What can hang from each mark
sugako: tezab
lokunuv: dibam
demas: bapa
tezab: lokunuv maki
dibam: fizi sugako
gumekol: bulonog
fizi: maki
maki: bapa bulonog fizi tezab
bapa: maki

Every row comes from one small tree of marks. The marks that hang from a mark follow it in brackets, in alphabetical order. Every link used is in the known rows. Which tree was each row made from?
Known rows
demas[bapa[maki[fizi]]]: [-0.81 0.25 2.05 1.49 0.50 0.37 -3.60 1.50 1.77 -0.23 2.18 5.39 2.35 -0.60 0.05 -1.23 -0.59 -0.57 -2.42 -0.50]
bapa[maki]: [-1.13 1.40 0.23 1.05 -1.94 1.86 -2.26 1.80 0.90 0.15 2.12 2.66 0.75 -1.47 -1.22 -1.18 -0.71 0.45 -2.77 -1.11]
bapa[maki[bulonog fizi tezab[lokunuv]]]: [-0.96 2.59 -1.10 1.03 1.54 -0.19 -2.28 -0.75 -1.11 -0.59 3.40 2.49 0.83 -2.30 -5.84 -0.46 2.98 -0.40 -1.94 -2.28]
bapa[maki[bulonog tezab]]: [-1.10 2.58 -1.48 0.36 0.10 1.84 -1.02 0.54 0.64 -0.30 3.31 1.15 0.49 -2.35 -2.44 -0.49 1.02 0.62 -4.58 -1.63]
maki[bulonog]: [-0.93 0.97 0.95 2.00 1.10 1.61 -2.88 0.39 0.63 0.24 0.33 2.67 -0.44 -2.18 -1.00 0.25 2.09 2.32 -3.32 -0.50]
bapa[maki[bulonog]]: [-1.16 2.07 -0.48 1.14 0.56 2.50 -2.53 0.91 1.32 0.68 2.06 2.29 0.32 -2.46 -1.65 -0.65 0.76 1.12 -3.80 -0.78]
maki[fizi]: [-0.92 0.11 2.51 2.38 -0.52 -0.81 -3.48 0.99 -0.84 -1.41 1.22 4.63 -0.10 -1.28 -0.64 -0.65 0.25 0.58 -0.53 -1.22]
sugako[tezab[lokunuv maki]]: [-0.95 3.58 -0.21 -1.93 -2.20 1.20 -2.65 2.81 -1.12 1.95 -1.30 0.67 1.48 -3.36 -5.74 0.92 4.51 0.82 0.30 -1.36]
maki[bapa bulonog fizi]: [-1.65 -0.37 2.60 3.17 2.16 -0.08 -3.10 -0.68 -1.17 -1.69 1.05 4.18 -1.75 -3.33 -1.15 0.77 1.13 0.34 -1.96 1.09]
maki[bapa bulonog fizi tezab[lokunuv]]: [-1.21 0.42 1.01 2.46 2.21 -0.89 -1.93 -1.93 -2.38 -1.90 1.61 2.71 -1.14 -3.28 -5.34 1.33 3.68 -0.05 -1.76 -0.05]
fizi[maki[bapa]]: [-0.55 -0.40 0.92 1.91 -0.99 2.14 -2.79 -1.46 -1.08 0.09 1.55 2.76 -1.69 -2.39 -1.06 -0.41 -0.66 0.09 -1.81 1.25]
tezab[lokunuv maki[bapa bulonog fizi]]: [-1.20 0.48 0.11 1.65 3.19 -1.41 -3.43 -0.82 -1.55 1.38 -0.73 2.04 -1.82 -3.89 -4.96 1.37 4.72 0.78 -0.01 0.76]
tezab[lokunuv maki[fizi]]: [-0.52 1.02 0.02 0.91 0.52 -2.15 -3.79 0.86 -1.28 1.63 -0.62 2.47 -0.20 -1.88 -4.51 -0.02 3.72 1.00 1.38 -1.51]
lokunuv[dibam[fizi sugako[tezab]]]: [-2.60 0.64 2.73 0.55 -2.97 0.40 -2.90 4.78 -1.33 -0.31 -0.18 3.89 3.18 -3.39 -0.02 0.02 0.70 -1.09 -1.41 -1.16]
maki[bulonog tezab]: [-0.82 1.47 -0.07 1.25 0.57 0.95 -1.39 0.05 0.03 -0.74 1.61 1.51 -0.30 -2.16 -1.83 0.46 2.21 1.72 -4.09 -1.31]
dibam[fizi[maki[bulonog tezab]] sugako]: [-2.14 0.25 -0.90 1.76 0.83 0.67 -2.25 0.86 -1.15 0.71 0.04 2.94 1.34 -3.67 -0.44 -1.37 1.21 -0.35 -2.12 -1.62]
sugako[tezab[maki[bulonog]]]: [-1.34 3.96 -0.48 -1.83 -0.24 1.99 -2.55 2.69 -0.06 1.76 -0.61 0.73 0.65 -4.18 -2.80 1.00 3.67 1.39 -1.59 -0.65]
maki[bapa fizi tezab[lokunuv]]: [-1.15 -0.19 1.82 2.33 -0.27 -1.48 -1.66 -0.95 -2.77 -2.47 1.63 3.06 -0.69 -2.38 -4.92 0.82 2.15 -0.76 -0.73 -0.37]
dibam[fizi sugako[tezab]]: [-3.47 1.04 3.07 0.63 -3.22 1.23 -2.31 5.72 -1.10 -1.00 -2.21 4.36 3.67 -4.26 -0.21 -0.47 0.49 -1.13 -0.43 -1.52]
sugako[tezab[lokunuv[dibam[fizi]]]]: [-0.63 1.44 1.58 0.89 -1.81 0.82 -3.19 3.37 -2.49 0.78 1.32 2.78 2.18 -2.72 -3.80 1.17 2.51 -1.21 -1.52 -0.80]
gumekol[bulonog]: [-0.31 1.28 1.09 2.14 -1.33 3.76 -2.67 0.98 0.31 0.03 0.21 2.11 -0.38 -1.66 -2.14 -0.04 -0.25 2.20 -2.78 0.06]
bapa[maki[bulonog fizi tezab]]: [-1.25 2.31 -0.55 0.93 1.09 0.07 -1.92 0.17 -0.48 -1.36 4.19 2.90 0.35 -2.25 -2.44 -0.91 0.69 -0.46 -2.77 -1.92]
demas[bapa[maki[bulonog fizi]]]: [-0.94 0.89 1.31 1.66 2.94 0.94 -3.82 0.52 2.22 0.39 2.09 5.03 1.89 -1.52 -0.34 -0.71 0.92 0.12 -3.51 -0.21]

Which tree is each row?
[-2.17 3.16 -0.12 -2.11 -0.75 0.58 -3.39 2.29 0.20 2.14 -0.89 0.95 1.59 -4.16 -2.19 0.78 4.30 1.62 -1.61 -0.88] | lokunuv[dibam[sugako[tezab[maki[bulonog]]]]]
[0.71 0.12 -0.87 1.15 -0.72 0.45 -2.25 -3.60 -2.63 0.58 4.04 0.81 -1.55 -1.52 -5.07 0.68 2.01 -0.30 -2.72 0.53] | fizi[maki[bapa tezab[lokunuv[dibam]]]]
[-0.70 0.28 0.16 2.11 1.50 2.74 -3.08 -2.44 -0.76 0.68 1.42 2.41 -2.07 -3.31 -1.48 0.09 0.75 0.76 -2.90 1.57] | fizi[maki[bapa bulonog]]
[-0.80 1.38 0.32 0.88 2.44 0.41 -2.36 0.20 1.50 -0.59 3.30 3.93 2.07 -1.38 -1.23 -0.53 1.13 -0.42 -4.25 -0.97] | demas[bapa[maki[bulonog fizi tezab]]]
[-0.28 1.02 -1.30 1.38 1.47 1.84 -1.91 -3.66 -2.01 0.50 1.94 0.96 -1.54 -3.28 -5.63 0.66 3.34 0.35 -2.76 0.44] | fizi[maki[bapa bulonog tezab[lokunuv]]]
[-3.08 2.61 1.84 -1.54 -2.57 -0.99 -3.34 3.81 -1.00 -0.25 -2.02 3.46 2.41 -4.00 -2.03 -0.64 2.28 -0.05 2.23 -1.98] | dibam[sugako[tezab[maki[fizi]]]]
[-1.39 1.11 -1.32 0.26 1.57 -1.12 -3.97 -0.16 0.50 3.69 -1.71 0.76 0.48 -2.87 -4.18 0.69 6.18 2.92 -1.36 -1.10] | tezab[lokunuv[dibam[sugako]] maki[bulonog]]
[-0.53 0.82 -0.78 1.31 0.97 2.16 -1.59 -2.73 -1.37 -0.27 2.67 1.34 -1.89 -3.17 -2.28 0.29 1.02 0.24 -3.67 0.85] | fizi[maki[bapa bulonog tezab]]
[-2.04 -1.59 2.08 2.85 -1.24 -1.07 -3.19 3.23 -0.44 0.50 -0.35 3.96 1.65 -2.15 1.32 -0.44 0.32 0.13 -2.12 -1.01] | lokunuv[dibam[fizi sugako]]
[-1.15 -0.73 -0.43 1.51 -1.38 -0.74 -2.61 0.83 -1.77 0.83 2.11 2.80 1.33 -1.89 0.07 -1.31 -0.18 -0.95 -2.13 -1.51] | lokunuv[dibam[fizi[maki[tezab]] sugako]]
[-2.25 -0.33 0.08 2.55 1.21 1.33 -3.75 1.18 -0.48 1.66 -1.23 4.13 1.20 -3.76 0.40 -1.47 0.96 0.19 -1.36 -0.85] | dibam[fizi[maki[bulonog]] sugako]
[-0.23 0.42 -0.58 1.19 -0.89 1.27 -1.64 -2.68 -2.45 -0.11 2.05 1.30 -1.05 -2.36 -5.29 0.19 1.88 -0.32 -1.73 0.12] | fizi[maki[bapa tezab[lokunuv]]]
[-1.09 0.69 0.21 1.88 1.29 0.90 -1.03 -1.55 -1.34 -0.75 0.75 0.97 -1.08 -3.32 -5.26 1.74 4.03 0.91 -3.54 0.29] | maki[bapa bulonog tezab[lokunuv]]
[0.04 2.56 -2.27 0.40 0.86 0.86 -1.97 -1.31 -0.19 1.26 4.55 0.31 0.35 -1.54 -5.61 0.43 3.51 0.63 -4.66 -1.51] | bapa[maki[bulonog tezab[lokunuv[dibam]]]]
[-0.89 1.34 -0.20 0.98 2.50 -1.32 -3.76 0.79 -0.31 1.47 0.08 2.47 -1.04 -2.72 -1.55 0.10 3.01 1.55 -0.59 -0.80] | tezab[maki[bulonog fizi]]
[-1.53 2.45 0.58 -1.28 -2.03 1.30 -2.01 2.02 -1.76 1.10 -1.42 0.63 0.27 -4.44 -5.86 1.75 3.90 -0.06 -0.04 0.58] | sugako[tezab[lokunuv maki[bapa]]]
[-1.37 1.82 0.41 1.76 1.50 0.70 -3.41 0.50 0.22 -0.41 2.85 4.01 0.18 -2.35 -1.63 -1.06 0.40 0.09 -2.07 -1.17] | bapa[maki[bulonog fizi]]
[-0.44 0.15 -0.06 1.16 -1.48 1.46 -1.37 -1.75 -1.72 -0.89 2.77 1.59 -1.51 -2.27 -1.90 -0.25 -0.45 -0.40 -2.58 0.51] | fizi[maki[bapa tezab]]
[-0.76 2.19 -1.27 0.29 -1.87 1.02 -1.12 0.57 -0.40 -0.13 2.66 1.17 1.32 -1.44 -5.37 -0.62 1.76 -0.01 -2.60 -2.24] | bapa[maki[tezab[lokunuv]]]
[-0.02 1.87 -1.64 0.69 0.82 1.95 -2.23 -2.02 -0.73 0.65 2.76 1.45 -0.72 -2.10 -2.22 -0.61 1.57 1.14 -3.30 -1.08] | fizi[maki[bulonog tezab]]
[-2.82 2.49 2.37 -0.46 -3.49 1.66 -2.81 2.52 -0.79 -0.71 -2.46 3.28 3.45 -3.55 -4.77 -0.04 3.63 0.69 0.36 -2.03] | dibam[sugako[tezab[lokunuv]]]
[-1.45 0.24 0.63 1.51 2.68 -1.14 -3.08 0.12 -0.94 0.53 -0.07 2.37 -2.28 -3.87 -1.71 0.92 2.44 0.73 -0.96 1.12] | tezab[maki[bapa bulonog fizi]]
[-3.24 1.30 2.51 0.75 -2.72 1.01 -2.69 4.82 -1.77 -0.23 -2.94 4.01 4.11 -4.31 -3.51 -0.06 2.80 -1.02 0.50 -1.90] | dibam[fizi sugako[tezab[lokunuv]]]
[-3.29 0.27 2.34 0.67 -2.83 2.37 -2.53 2.96 -2.46 -0.59 -1.16 4.20 2.02 -5.29 -0.66 -0.62 -0.71 -2.57 -0.01 0.62] | dibam[fizi[maki[bapa]] sugako[tezab]]
[-0.53 1.00 0.24 0.13 -0.91 1.58 -1.24 1.52 2.31 -0.09 2.62 2.60 2.58 -0.59 -0.78 -0.66 0.00 -0.02 -5.01 -1.00] | demas[bapa[maki[tezab]]]
[-1.26 0.36 0.43 0.92 -1.90 -1.30 -2.18 -0.33 -0.74 -0.14 0.69 1.76 1.51 -1.30 -4.17 0.14 3.64 1.39 -2.03 -2.31] | maki[tezab[lokunuv[dibam[sugako]]]]
